Each row was made from one small tree. The marks that hang from a mark follow it in brackets, in alphabetical order. Every link used is in the known rows. Write each row's tree.
Known rows
kurod(disa pagun senut): [ 17   4 -12  10  17  -9 -23  12  -1  -1  -7   5   0 -12   1   5  -1  -2
  -2   3 -12   7  -1   1  -4   2  -5 -10   8  17]
kurod(disa): [ -5   5   2   7   0   4 -19  12  -8  22  -6   9  -1 -13   2 -11  -1  -3
  -7   3  -5   2  -1 -16   2   1  -2   4   8   4]
nedol(gesaf(kurod) rufu(tafa) vavolek): [ 27   1  -9  -7 -15  10  15  -3  18   9 -13   4   7  -3  -5  -4   5  -9
   8   1   7 -22  -4 -12  15   4   0  -3   1 -19]
kurod(gesaf): [-18   3  10  -3  21  -1   1  -7   0  -8   5   4   8 -11   2 -11  -3   1
  -3   0   0   5  -3 -16   6  -4   0   1   5   3]
senut(kurod): [  0 -12  -7   1  -5   2  -3  -1  -7   9  -5   5   6  -2   7  -9   3   0
   1   3  15   0  -1 -21  11   2   3   0  20 -11]
kurod(disa gesaf(nedol) pagun senut): [  4   6 -11   3  35  -6 -21  12  -3 -27   4   3  14 -21   3   9   0   4
  -4   0 -18  -1   0  18 -16   1  -6 -15 -12  15]
nedol(gesaf(kurod(disa)) rufu(tafa)): [ 21   2 -10  -5  -6   9   6  10   4  12 -10  10   3  -3  -5  -9   3   4
   2  -1   6 -25   1  -9  27   0  -4   1   3  -8]
senut(kurod(gesaf)): [-14  -6  -3  -1   8   1  -3  -7  -6  -7   1   4  13  -5   7  -8   2   4
  -3   3  11   2   0 -15   7   1   3   0  12 -10]
libif(pagun(kurod(disa gesaf senut))): [  4  -1   0   6  15   3 -21  25   0 -19   2 -10  10 -11   3  -5  -7  -6
   9   3   3   7  -3  -6   6  -6  -4  -8   8   4]
gesaf(nedol(vavolek)): [ 15  -9  -2  -7  -2  11   2   7   0  14  -4   2   9 -15   4  -3   1 -15
   7  -1   1 -11  -5 -11 -13   0   3  -8   1 -10]
disa(kurod(gesaf(nedol) pagun senut)): [-16  -9 -10  -5  45  -6   6   7   5  -3   7   8   7 -13   4   6  -6  -6
  -2  -8  -4  -5   5   3  -2  -2   1 -13   1   4]
kurod(gesaf(nedol) pagun senut): [ 12  -2  -9  -3  39  -9  -3   0   4 -33   6   0  14 -15   2   8  -2   1
   3  -2  -9   0  -3  10  -8  -3  -2 -19  -4  12]
sodim(nedol(rufu)): [ 17  -3   4 -10  28  10   7   5   1   0  -6  11  -8  -2  -1 -10  -2  -5
  -5  -2  -3 -12   3 -19  11  -4  -3   9  11 -10]
nedol(gesaf(kurod(senut)) rufu(tafa)): [ 31  -3 -10  -7  -2   4  13   6  10  -5  -7   7   6   0  -5  -5   0   4
   4  -3   9 -22   5  -8  27  -4  -3  -5   8  -8]
pagun(kurod(disa senut)): [  7   5  -3   5  17   3  -8  18 -11 -11  -2  -1   2 -16   0  -4  -3   1
   7   5   5  22   0  -7  -7  -8  -4 -15  15  11]
dagis(tafa): [ -4  -1   3   1 -25   3   2   7  -2  33  -9   1   2 -14   2 -15   5  -9
   7   4   1   8   0 -30   8  -7   4   0  26   6]
tafa(rufu): [ -7  -2   0   0   5  -2  18  -7  -2  17  -2  11  -1   2  -1 -18   7   4
  -5   2  -1  -4   6 -16   4  -9   1   5  12   1]
pagun(kurod(disa gesaf senut)): [ -7  11   1   4  29   1  -8  12 -10 -26   4  -2   9 -19   0  -4  -2   4
   3   5   1  23   1  -1 -10  -9  -4 -15   6  12]
senut(kurod(disa gesaf pagun)): [-13   0 -12   5  12  -1 -16  -3  -7   0  -3   5   8  -9   6  -3   7   6
  -4   6   1   1  -8  -3   2   8   0   0   5  -1]
kurod(disa gesaf(nedol) pagun): [ -8   8  -8   0  30   2 -16   7  -5   3   0   5   6 -22   1   0   4   2
  -2   1 -16  -7 -13  10  -9   4  -4  -5 -14  11]
senut(kurod(disa gesaf(nedol(vavolek)))): [-13  -2  -8   2   1   8 -15   5 -10  -4   1   5  17 -14   9  -3   6   1
  -5   4   4  -6   1  -4 -10   6   1  -2  -2 -13]
gesaf(kurod(pagun)): [  2  -5  -7  -3  16  -2   7   3  15  22   1   7  -2  -4   0  -2  -6  -6
   4  -1   7   2  -8 -17  -3   0  -3  -9  13  -8]
nedol(gesaf(kurod(pagun)) rufu): [ 25   0 -15  -8   4  11  17   2  16   7 -10  11  -1   0  -2  -9   1   5
   7  -4  10 -13 -11 -13  24  -7  -3  -6   0 -13]
disa(kurod(gesaf pagun senut)): [-22  -5  -8  -2  44 -10   5   1   8  -2   5   8   4  -9   3   4  -7  -5
  -3  -6  -4   3   5  -3   3  -2   0 -10   7   6]
kurod(gesaf(nedol(vavolek))): [ -9   0   6  -7  17   6   1  -2   1  -9   6   2  15 -17   3  -4   0  -7
   0  -1  -2  -4  -4  -7 -10  -2   1  -6  -7  -5]
rufu(tafa): [  6  -8   6   0   0  -8  -2  -1  -8  22  -7   1  -1  -7  -4 -10   1  -7
   4   3   1 -14   2 -15  23   6   0   6  24  12]
disa(kurod): [-22 -10  -1  -3  21   1   8   7   1  31  -2  11  -4  -7   4  -8  -7 -10
  -4  -6   5  -3   5 -21  11  -3   3   0  16  -3]
pagun(kurod(disa gesaf)): [-17  12   3   1  27   7  -4   9 -12  -6   1  -1   3 -19   0 -10   1   4
   5   6   3  19  -8  -7  -4  -6  -3  -8   5  10]
gesaf(kurod(disa senut) nedol): [ 11  -7  -9  -3   9   7  -9  31   3   0  10  10  14 -15   4   5  -8  -4
  -4  -5   3  -9  13  -1 -28  -4  -6 -18  -2 -16]
sodim(nedol(gesaf rufu vavolek)): [ 29  -2  -3  -6  11  16  10  -3   9   2  -9   8  -5  -4  -3  -4   5 -11
   2  -4  -3 -19   3 -16   7  -8   0   8   1 -15]

Write each row's tree
[ -6   2   1  -7  29   8  10   7  -9 -12   4  -3   7 -19   0  -9   0   1
  13   3   9  12 -11  -7  -3  -9  -1 -14   4   5] | pagun(kurod(gesaf(nedol)))
[ -4   6   0   3  23   0 -22  18  -9 -31  10   5  20 -21   4   3  -4   3
 -11  -1 -12   0  13   8 -20  -4  -5 -11 -10   6] | kurod(disa gesaf(nedol) senut)
[ 27  -7  -4   3   9  10   6   1  12   5   3   7  -1  -7  -4   7   2 -14
   3  -7   0 -16  13 -12 -12 -12   0   1   4 -13] | sodim(nedol(gesaf(kurod(senut)) vavolek))
[ 20   0 -10  -9  -1  14  17   5  13   5  -8  12   2   0  -1 -12  -1   4
   4  -5  13 -13  -5 -17  23  -9  -2  -4   2 -18] | nedol(gesaf(kurod) rufu)
[ 15  -6  -6 -16   4  12  12  16  14   8  -3   5  13 -10   1  -1  -3 -13
   5   0   8 -20  -2  -8 -13   8  -3 -13  -1 -29] | gesaf(kurod nedol(rufu(tafa) vavolek))
[  2  -5 -17   6   0   0 -16   3  -8  18 -10   6   1  -6   6  -4   7   2
   0   6   4  -1  -9  -9   7   8   0   0  13  -3] | senut(kurod(disa pagun))
[  6   1 -11   5  16  -5 -10  15  11   6   2   8   3  -8   1   5  -8  -3
  -3   0   0   6   3  -7 -14   1  -6 -13   8  -3] | gesaf(kurod(disa pagun senut))
[ 17  -6 -17  -2  17   3  -8  28   7   5   6   8  10 -15   3  10  -5  -4
   2  -4  -1 -10   3   5 -25   0  -6 -21  -4  -9] | gesaf(kurod(disa pagun senut) nedol)
[ 15   3   4 -10  -3   3   5  -5   8   3 -19   1   4  -3  -1 -10   2 -14
   2   8   0  -6  -8 -17  14  13   0   1  12 -11] | nedol(rufu(tafa) vavolek)
[-28  -5  -1 -11  32   6  11   6   6   7   2  10   8 -12   5  -5  -6  -9
  -5  -6   0  -8   2 -10   0   0   2  -4  -3 -12] | disa(kurod(gesaf(nedol(rufu vavolek))))
[ -8   9  -8   1  26   3 -17   3   0   1  -2   3   8 -23   2   3   6  -4
   0   3 -17  -6 -15  10 -16   7  -3  -6 -16   8] | kurod(disa gesaf(nedol(vavolek)) pagun)
[ 21  -9  -4   0  15  11   7   4   5  15   4  11  -7  -5  -4  -1   1  -6
   2  -9   2 -20  10 -15   3 -14  -1   7   7  -8] | sodim(nedol(gesaf(kurod)))
[ 21  -9  -2 -15   9   8   7  13  -6   7  -9   6   7 -10   2 -11   0  -3
   4   0   2 -22  -4  -8  15   4  -2  -4   5  -6] | gesaf(nedol(rufu(tafa)))
[ 15 -10 -13  -8  10   8   8  11  17  19   3   4   7 -14   2   6  -1 -15
  11  -2   5 -11 -10  -5 -25   4  -1 -18  -3 -20] | gesaf(kurod(pagun) nedol(vavolek))
[-12  11   5   7  22  -5 -24  10  -6 -31   8   6  16 -16   3   1  -6   4
 -14   1 -11  11  12  -1 -12  -3  -4  -6  -1   9] | kurod(disa gesaf senut)
[ -3  -9 -14  -3  15   0  -2  -6  -4  -6  -1   3  12  -9   7  -2   7   3
   4   2   7  -6 -10  -3   3   4   2  -6   5  -6] | senut(kurod(gesaf(nedol) pagun))
[ -8  -9  -7  -4   4   5  -2  -4  -5  -8   2   3  17 -10   8  -3   5  -1
   0   2  10  -5  -1 -10  -5   3   4  -5   4 -15] | senut(kurod(gesaf(nedol(vavolek))))
[-32  -9  -1  -8  35   3   9   7   0  14   7  10   6 -13   5  -5  -6  -7
  -5  -8   1  -9   5 -10   2  -4   2  -3   1  -5] | disa(kurod(gesaf(nedol)))
[ 13   1  -8   8 -20  12   0   1  14  24  -3   5   5 -12  -2   1   5 -12
   6  -3   5  -8   0 -13 -10  -5   1  -4  -3 -13] | nedol(gesaf(kurod(disa)) vavolek)
[-19   0  -5   5   4   3 -16   2 -11  -3   0   6  13 -10   8  -7   4   6
  -9   5   4   1   1 -10   0   4   0   2   6  -7] | senut(kurod(disa gesaf))
[ -1   7  -2   1  29   5  -6  18 -13 -28   6  -2  12 -23   2  -2  -1   4
   5   3   1  16   1   5 -16  -9  -4 -19   1  10] | pagun(kurod(disa gesaf(nedol) senut))
[  0   1  -3   4   8   0 -10  20   7   3   6   9   8  -8   2   1 -11  -3
  -8  -1   4   6  12 -13 -17  -2  -6 -11   9 -10] | gesaf(kurod(disa senut))
[ 21  -3 -16   8  -1   3  -2   8   8  12   1   8   2  -9  -2   3   1   1
   5  -6   4 -10   3  -5   4 -10  -2  -8   2   1] | nedol(gesaf(kurod(disa pagun senut)))
[  1  -5   2   1  14   5  -9  17   3  -8   1 -11   6  -8   3 -10  -6  -7
  13   2   8   4 -11 -13  15  -6  -2  -4  11   2] | libif(pagun(kurod(gesaf)))
[  3   3  -4   1  38 -15  -4  -8   8 -32   3   0  10 -10   1   5  -4   2
   0   0  -8  11  -4   2   0  -3  -2 -13   5  16] | kurod(gesaf pagun senut)
[ -6 -11 -11   0  32  -8   5   6   6  15  -2   9  -3  -6   4   3  -7  -9
   0  -6   0   2   4  -9   8  -2   1  -9  15   5] | disa(kurod(pagun senut))
[  9  -3  -8 -13   8  12   0  29   2  13  -1  11  10 -12   2  -5  -4  -3
  -3  -1   3 -22   2  -3  -8   6  -7  -9  -3 -21] | gesaf(kurod(disa) nedol(rufu(tafa)))
[ 30   1  -6  -5 -17   9  10  -8   9   7 -19   2   5  -4  -5  -8   9  -9
   9   2   3 -22  -6 -11  26   4   2   2   3  -8] | nedol(gesaf rufu(tafa) vavolek)
[ -1   5   2  -1  32  -1   7   4  -5 -31   5  -5   9 -15   0  -4  -4   3
   8   4   8  24  -2  -7  -5 -11  -2 -18  12  11] | pagun(kurod(gesaf senut))
